Each row was made from one small tree. Brackets hold a mark, then the marks that hang from it, in alphabetical order. Every link used is in the known rows. Write each row's tree.
Known rows:
{N {P F {L E}} V}: [-1.05 -0.53  2.45  0.38  0.66  1.66 -2.56  0.43  1.74  1.26  1.58 -1.24
  3.85  1.98  1.66 -0.57 -2.65 -0.69 -3.59 -3.33 -0.96 -3.54  1.33]
{B {V {L E}}}: [ 0.03  3.81  0.40 -0.34  0.30  1.03  2.06 -0.23  1.17 -2.23  0.86 -0.56
  1.76  3.54 -0.36  1.45  1.07 -3.82 -1.45  1.52  0.83  1.54  3.02]
{L {E {N V}}}: [ 0.60  0.14  2.82  1.33 -1.91  0.07 -1.27 -1.13  0.33  0.34  0.17  0.69
  3.13  1.31  2.36  0.63 -3.28 -2.82 -5.41 -2.18  1.82  0.15 -0.66]
{F {E {N V}} {P B}}: [ 0.67 -4.53  0.68 -0.62  1.96 -0.23 -0.20  3.57  2.53  0.98 -0.53  0.16
  4.18  4.38  1.74 -0.19 -3.86 -2.41 -4.50 -0.41  3.96  3.96 -2.08]
{V {L {P {F E}}}}: [ 0.34  2.40  0.65  0.68  1.90  4.62  1.41 -0.47  1.73 -1.73  1.34 -1.36
  1.48  3.65 -0.52 -0.85  0.26 -1.30 -1.45  3.92 -2.64  3.54 -0.61]
{B {V F {L E P}}}: [ 1.39  4.77  0.95  0.49  0.10  2.87  2.68  0.52  1.38 -2.71 -0.46 -1.16
  0.05  3.05 -0.87  4.08  0.96 -3.35 -4.19  0.90  2.14  2.37  3.30]
{N {V F {L P}}}: [ 2.49  2.48  2.87  2.32 -0.46  2.91 -0.43 -0.72  1.06 -0.85 -2.66  0.34
  2.37  1.69 -1.77  5.35  0.03 -1.57 -6.72 -2.08  0.98  1.82  1.43]
{F {E B} {P L}}: [ 1.81 -2.74 -3.76 -3.32  4.39  3.52 -0.24  4.61  4.54 -0.42 -0.87 -1.95
 -1.02  3.02 -3.66  0.05 -2.14  1.07 -4.11 -2.98 -0.46  2.15 -0.19]
{L {E B N} P}: [ 2.68  2.95  0.89 -0.54 -0.79  3.33 -0.72 -1.72 -0.07 -0.54  1.81 -0.62
 -0.29  0.64  1.00  0.95 -1.73  0.01 -4.66 -1.50  2.08  0.68 -0.81]
{L E {P B}}: [ 1.03  1.73  1.87 -0.65 -0.17  1.41  0.80  0.10 -2.62  0.21  3.02 -0.34
  1.47  4.14  3.37  1.90 -1.45  0.49 -3.95  2.02  3.84  1.03  1.05]
{B {V F L}}: [ 1.22  2.63 -0.58  0.09  1.21  1.21  1.66  1.92  2.40 -1.94 -2.82 -1.27
  0.46  2.92 -3.11  5.32  2.31 -3.26 -2.15 -0.31  0.22  3.39  2.74]
{P L N}: [ 2.16  0.38  0.29 -1.52  1.08  2.12 -1.27  0.74  0.97  0.02 -0.42 -1.41
 -1.21  1.05  0.91  0.74 -1.33 -0.67 -3.33 -0.52  0.37  1.76 -1.22]
{B {V {F E P}}}: [-0.68 -2.87 -2.48 -1.77  2.76  1.54  3.48  7.16  5.25 -0.74 -3.61 -1.31
 -1.01  4.58 -2.98  1.54 -1.61 -1.77 -1.84 -0.29  0.77  5.64  1.28]
{N P V}: [-1.02 -0.85  1.84  0.89 -0.17  0.31 -2.49 -0.02  0.24  2.57 -2.01  0.50
  4.00  1.94  0.18  1.65 -2.93 -0.52 -1.88 -3.40  0.87 -0.46  0.45]
{F {E N} {P {B V}}}: [ 0.43 -2.91 -2.08 -3.16  3.27 -0.28  1.85  5.47  3.57 -1.37 -0.29 -0.55
  1.35  4.68  0.71 -0.51 -2.23 -3.41 -1.62  2.02  4.55  5.46 -1.59]
{E B N}: [ 2.38  0.73 -0.81 -0.90  0.09  1.98 -2.04 -0.26  0.99  0.76 -0.83 -0.65
 -0.21  0.60 -1.33  2.17 -0.28 -0.13 -2.56 -2.43  0.02  1.67 -1.20]
{P L}: [ 2.01  0.31 -1.05 -2.00  1.48  1.08 -1.89  1.31  0.34 -1.61 -0.74 -0.63
 -0.59  1.01 -0.91  2.28 -1.42 -0.50 -4.04 -1.63  0.13  0.01 -0.24]
{B {V L}}: [ 1.07  3.54 -0.69 -0.87  0.98  1.32  0.81  0.54  1.72 -2.32 -0.92  0.03
  1.30  2.67 -2.12  2.33  1.94 -3.60 -0.80  1.25 -0.01  2.59  1.70]
{L {E N} {P B}}: [ 1.80  1.75  2.22 -0.53 -0.33  0.86 -0.02 -1.25 -2.36 -0.66  3.05 -0.43
  1.86  2.58  4.51  1.81 -2.16 -1.45 -4.37  1.90  5.57  1.53 -1.03]
{B {V F {L E}}}: [ 0.16  2.84  0.18  0.75  0.58  1.29  2.73  1.28  2.01 -1.73 -0.98 -1.90
  0.90  3.81 -1.34  4.51  1.47 -3.54 -2.62 -0.22  0.74  2.16  4.11]
{P B F L}: [ 1.83 -0.26 -0.11 -2.32  2.24  1.50 -1.40  2.68  0.34  0.01  2.42 -1.85
  0.84  3.36  0.67  1.75  0.88  0.52 -2.89  0.88 -0.48  0.02  0.00]
{N {P F}}: [-1.98 -0.36  0.60 -0.04  0.94  2.60 -1.39  0.40  1.11  2.21  0.19 -1.59
  1.44  2.66  0.61  0.17 -0.40  0.26  1.71 -0.20 -1.65  0.52  0.58]
{L P}: [ 1.75  2.17  0.79 -0.45 -0.34  2.71 -0.34 -0.11 -0.85 -0.88 -0.57  0.54
 -0.58  1.39  0.24  1.74 -1.52  0.23 -3.09  0.72  1.30  2.12 -0.68]
{E F}: [ 0.45 -1.71  0.45  0.35  0.34 -0.10  1.85  2.32  0.55  0.87 -0.65 -0.70
  0.23  2.69 -1.59  2.40  1.02  1.07 -1.74 -0.65 -1.20 -0.17  0.72]

Write each row's tree:
[-0.80  0.48  0.04  0.03  0.58  1.29 -2.13 -1.94  0.25  2.20  0.85 -1.94
  1.87  1.39  1.21  1.27 -1.98 -0.76 -1.20 -3.99  2.01 -0.67  0.15]	{L {E B {N P}}}
[-0.33 -2.83 -1.48 -0.40  4.75  1.47  3.09  3.51  2.78  0.87 -1.27 -3.03
  2.33  6.74 -1.20  4.28  0.51 -1.65 -2.76  0.62  2.48  5.51  1.95]	{V {F E {P B}} L}
[ 2.04 -0.52  2.78  2.52  0.25 -0.51 -0.15 -0.90  1.72 -0.44 -1.23  0.03
  4.36  1.45 -1.35  3.00  1.41 -2.94 -4.76 -2.21  0.23 -0.31  0.04]	{E F {N {V L}}}
[ 0.78 -1.36  0.46 -0.37  1.26 -0.09  1.66  2.38  0.41 -0.97  1.27 -1.68
  0.12  2.39 -0.51  1.85 -0.26  0.49 -4.78 -2.12 -0.22 -2.89  1.50]	{P {L {E F}}}
[ 0.08 -1.98 -1.27  0.85  1.35 -0.21  0.69  2.32  1.49 -0.57 -3.03 -1.66
  0.52  2.33 -0.11  2.67 -2.69 -2.14 -3.51 -1.09  0.32  4.32 -1.83]	{V {F {E N}}}
[ 1.76  0.27 -1.80 -2.03  2.57  1.32 -4.60 -0.37  1.34  0.29 -0.98 -1.54
  0.75 -0.72 -1.08  2.66 -1.81 -0.69 -2.99 -5.52  1.50 -1.32 -1.52]	{E B {N {P L}}}
[ 0.81  0.02  2.01 -1.34  1.35  2.40  0.29  0.95  0.37  1.49  4.82 -3.00
  0.74  4.01  4.01 -0.67  0.10 -0.13 -2.61  2.47  0.56  0.43  0.68]	{P B F {L E} N}
[ 0.02 -1.74  0.29 -1.02  2.08 -2.86  0.86  3.25  0.79  0.85  0.04 -1.05
  3.08  3.09  0.62  2.89  0.86 -1.82  0.05 -0.12  4.07 -0.36  0.08]	{E F {N {P {B V}}}}
[ 1.76  0.46  0.82 -1.23  0.95  3.75 -1.23  1.03  2.56  0.56  1.37 -2.14
 -1.31  1.33  1.04 -0.87  0.05 -0.25 -1.84  0.95 -2.13  1.52 -0.97]	{P F L N}
[-0.84 -1.07  2.77  1.41 -0.58  1.28 -3.47 -0.65  2.22  1.99 -0.61 -0.40
  4.03  0.78  1.85 -0.09 -2.15 -2.14 -1.40 -2.30 -0.07 -0.10 -1.48]	{E {N {P F} V}}
[ 2.64  0.00 -0.74 -1.20  0.54  0.29  1.12  3.51  3.45 -0.49 -0.96 -0.59
 -0.24  1.24 -3.69  1.87  2.01 -0.35 -2.17 -2.03 -0.69  0.20 -0.07]	{E {B V} F N}
[ 0.76  0.55  0.01 -0.67  0.17  0.66  3.41  3.74  2.29  0.68  0.96 -1.04
  0.01  3.58 -3.08  0.99  2.04  1.13 -2.22 -1.85 -1.27 -1.33  3.41]	{L {E {B V} F}}
[ 1.83 -4.36 -0.87 -2.80  4.02  0.20  1.59  5.52  2.01  0.27  0.83 -2.07
  0.25  4.33 -1.25  3.22  0.74  1.24 -4.59 -1.27  3.02 -0.32  1.07]	{E {F {P B L}}}
[ 1.81  4.88  1.69  0.57  0.45  6.36  0.36 -2.59  1.60 -0.02  3.45 -1.93
  0.57  3.00 -0.69  0.70  2.51  0.32 -2.62  0.67 -2.15  0.48  2.33]	{V {L {E B} {P F}}}
[ 1.08 -0.28  3.77  0.65  0.08  1.36  3.76  0.93 -1.31  2.07  3.82 -1.69
  0.62  4.36  3.70  1.06  0.35  1.51 -3.39  2.77  3.15  0.63  1.04]	{L {E F} {P B N}}
[ 2.46  0.63  4.06  1.99 -1.78  3.21  0.00  1.11  1.49  1.66 -2.55  0.03
  0.20  0.86  0.71  2.82 -1.96  0.17 -5.81 -1.62  1.38  3.32 -0.26]	{L {P {N {V F}}}}
[ 1.56  0.90  0.82  1.44  1.01  1.27  1.58 -1.98  1.53  0.38  1.70 -2.74
  1.94  2.61 -1.68  2.51  2.81 -1.19 -3.46 -2.33 -0.29 -1.34  1.53]	{V {L {E B F N}}}
[-0.29  1.75  0.62  1.85  0.69  1.75  1.66 -0.94  0.39 -0.10 -0.55 -2.50
  1.25  3.79 -0.36  4.98  0.96 -1.96 -3.51 -1.13  0.40  1.65  3.30]	{V F {L E}}
[-0.30 -3.01  0.46 -2.09  2.05 -0.19  5.03  6.07  2.59  0.76  2.28 -1.10
  1.01  6.32 -0.08  1.52  1.44 -0.24 -2.13  1.17  3.92  0.67  3.54]	{L {E {F {P {B V}}}}}
[ 1.82  1.46  0.72 -2.88  1.20  0.04  1.00  2.74  0.63 -0.64  2.85 -1.33
  0.65  3.43  2.91  0.32 -0.76 -1.74 -3.25  1.72  3.41  1.17  1.07]	{P {B V} {L E} N}
[ 0.51  2.56  1.04  1.04  0.33  1.31 -0.22 -3.37 -0.12 -1.41  1.30 -1.55
  2.19  2.16  2.06  1.86 -0.20 -4.22 -2.90  0.30  2.02  1.52  0.47]	{V {L {E N}}}
[ 2.33  2.36 -1.76 -3.00  1.25  1.65 -0.23  2.95  1.95 -1.63  1.00 -0.72
 -0.70  1.71 -2.29  1.02 -0.21 -0.38 -4.27 -2.92 -0.09 -1.20  2.25]	{P {L {E {B V}}}}
[-2.40 -0.52  1.81  2.36  2.15  1.95 -1.07 -0.42  2.80  1.73 -0.24 -1.15
  6.33  4.01 -0.34 -1.10 -0.62 -2.38 -0.22 -0.38 -3.09  0.99  0.50]	{N {P {F E}} {V L}}
[ 1.38 -1.95  1.51  0.46  2.05  1.38  0.76  2.34  2.88  1.69 -1.66 -1.27
  3.66  5.26 -1.37  6.09  1.11 -1.64 -5.42 -2.17  3.40  3.05  3.21]	{N {V {F {P B}} L}}
[ 0.77 -2.42 -0.55 -0.59  2.63 -1.02 -1.81  1.33  1.02 -0.43 -1.01 -1.97
  1.53 -0.01 -0.14  2.51 -1.08 -1.23 -3.00 -3.87  1.79 -2.61 -1.47]	{E F {N {P L}}}
[-0.33  1.98 -0.10 -1.09  2.72 -0.59 -0.16  0.34  0.21  0.40  0.12 -1.00
  4.23  4.47  0.20  3.59  1.83 -2.90  1.02  0.99  3.47  1.36  2.33]	{N {P {B {V L}}}}
[ 2.23  3.87  2.23  0.64  0.36  4.49  0.27 -3.01  0.44 -0.46  0.36 -1.03
  0.22  1.70  1.27  1.53  0.55 -1.65 -2.08  2.46  1.49  4.00 -0.50]	{V {L {P N}}}
[ 2.15 -2.34 -1.31 -3.69  3.69  1.38 -0.63  3.66  1.58 -0.28  0.70 -1.31
  0.14  3.65 -0.05  2.78 -1.10  0.06 -4.46 -0.88  3.98  1.45  0.45]	{F {P B L}}
[-0.27  0.41  2.35  1.09  1.65 -0.50 -2.23 -1.55 -0.80  2.53  0.11 -0.25
  6.87  4.05  0.88  3.77  0.12 -1.84 -2.06 -1.67  2.52  0.02  1.73]	{N {P B} {V L}}
[ 0.39 -2.99  2.27  1.63  0.71 -0.52  1.25  3.58  1.18  3.52 -1.57 -1.30
  3.31  4.88  1.33  1.95 -2.37 -0.17 -4.29 -0.24  1.01  4.36 -0.13]	{P B {N {V {F E}}}}
[-0.16 -0.78 -1.11 -0.18  1.53  3.42  0.45  2.59  2.94  1.72  0.51 -1.88
  0.31  3.88 -2.68 -1.53  0.19  1.76 -0.37  0.24 -5.06  2.51 -0.38]	{P {F {E B}}}
[ 0.51  0.47  2.30  0.95 -0.55  1.80  2.76  0.94 -0.74 -0.41  1.82 -0.61
 -0.15  2.79  0.57  1.38 -0.24  1.15 -4.00  0.47  0.93 -0.82  1.44]	{L {E F} P}
[ 1.66  1.51  1.64 -0.82  0.49  3.24  0.02  1.10 -0.55  0.57  2.83 -0.62
  0.85  3.71  1.78  1.31  0.85  1.15 -2.02  3.31  0.63  1.90 -0.22]	{L {P B F}}
[ 2.59 -0.22  2.25 -0.50 -0.26  1.45 -2.41  0.78  1.60  0.48 -1.03  0.26
  1.23  0.28  0.70  0.30 -2.55 -0.91 -5.54 -2.37  0.12  0.78 -0.96]	{P L {N V}}
[ 2.09 -0.55  0.76 -0.61  1.41  2.10  1.41  1.63  2.06  1.72  2.02 -2.79
 -1.02  2.01 -1.11  0.40  0.77  2.10 -4.28 -2.92 -1.08 -1.94  1.60]	{P {L {E B F}} N}
[ 1.80  1.28  3.66  1.21  0.21  0.72 -0.37 -1.58 -0.04  2.42  0.72 -0.24
  4.74  3.89  2.02  2.31  1.11 -1.92 -3.15  0.86  1.72  2.59  0.92]	{P B {N {V L}}}
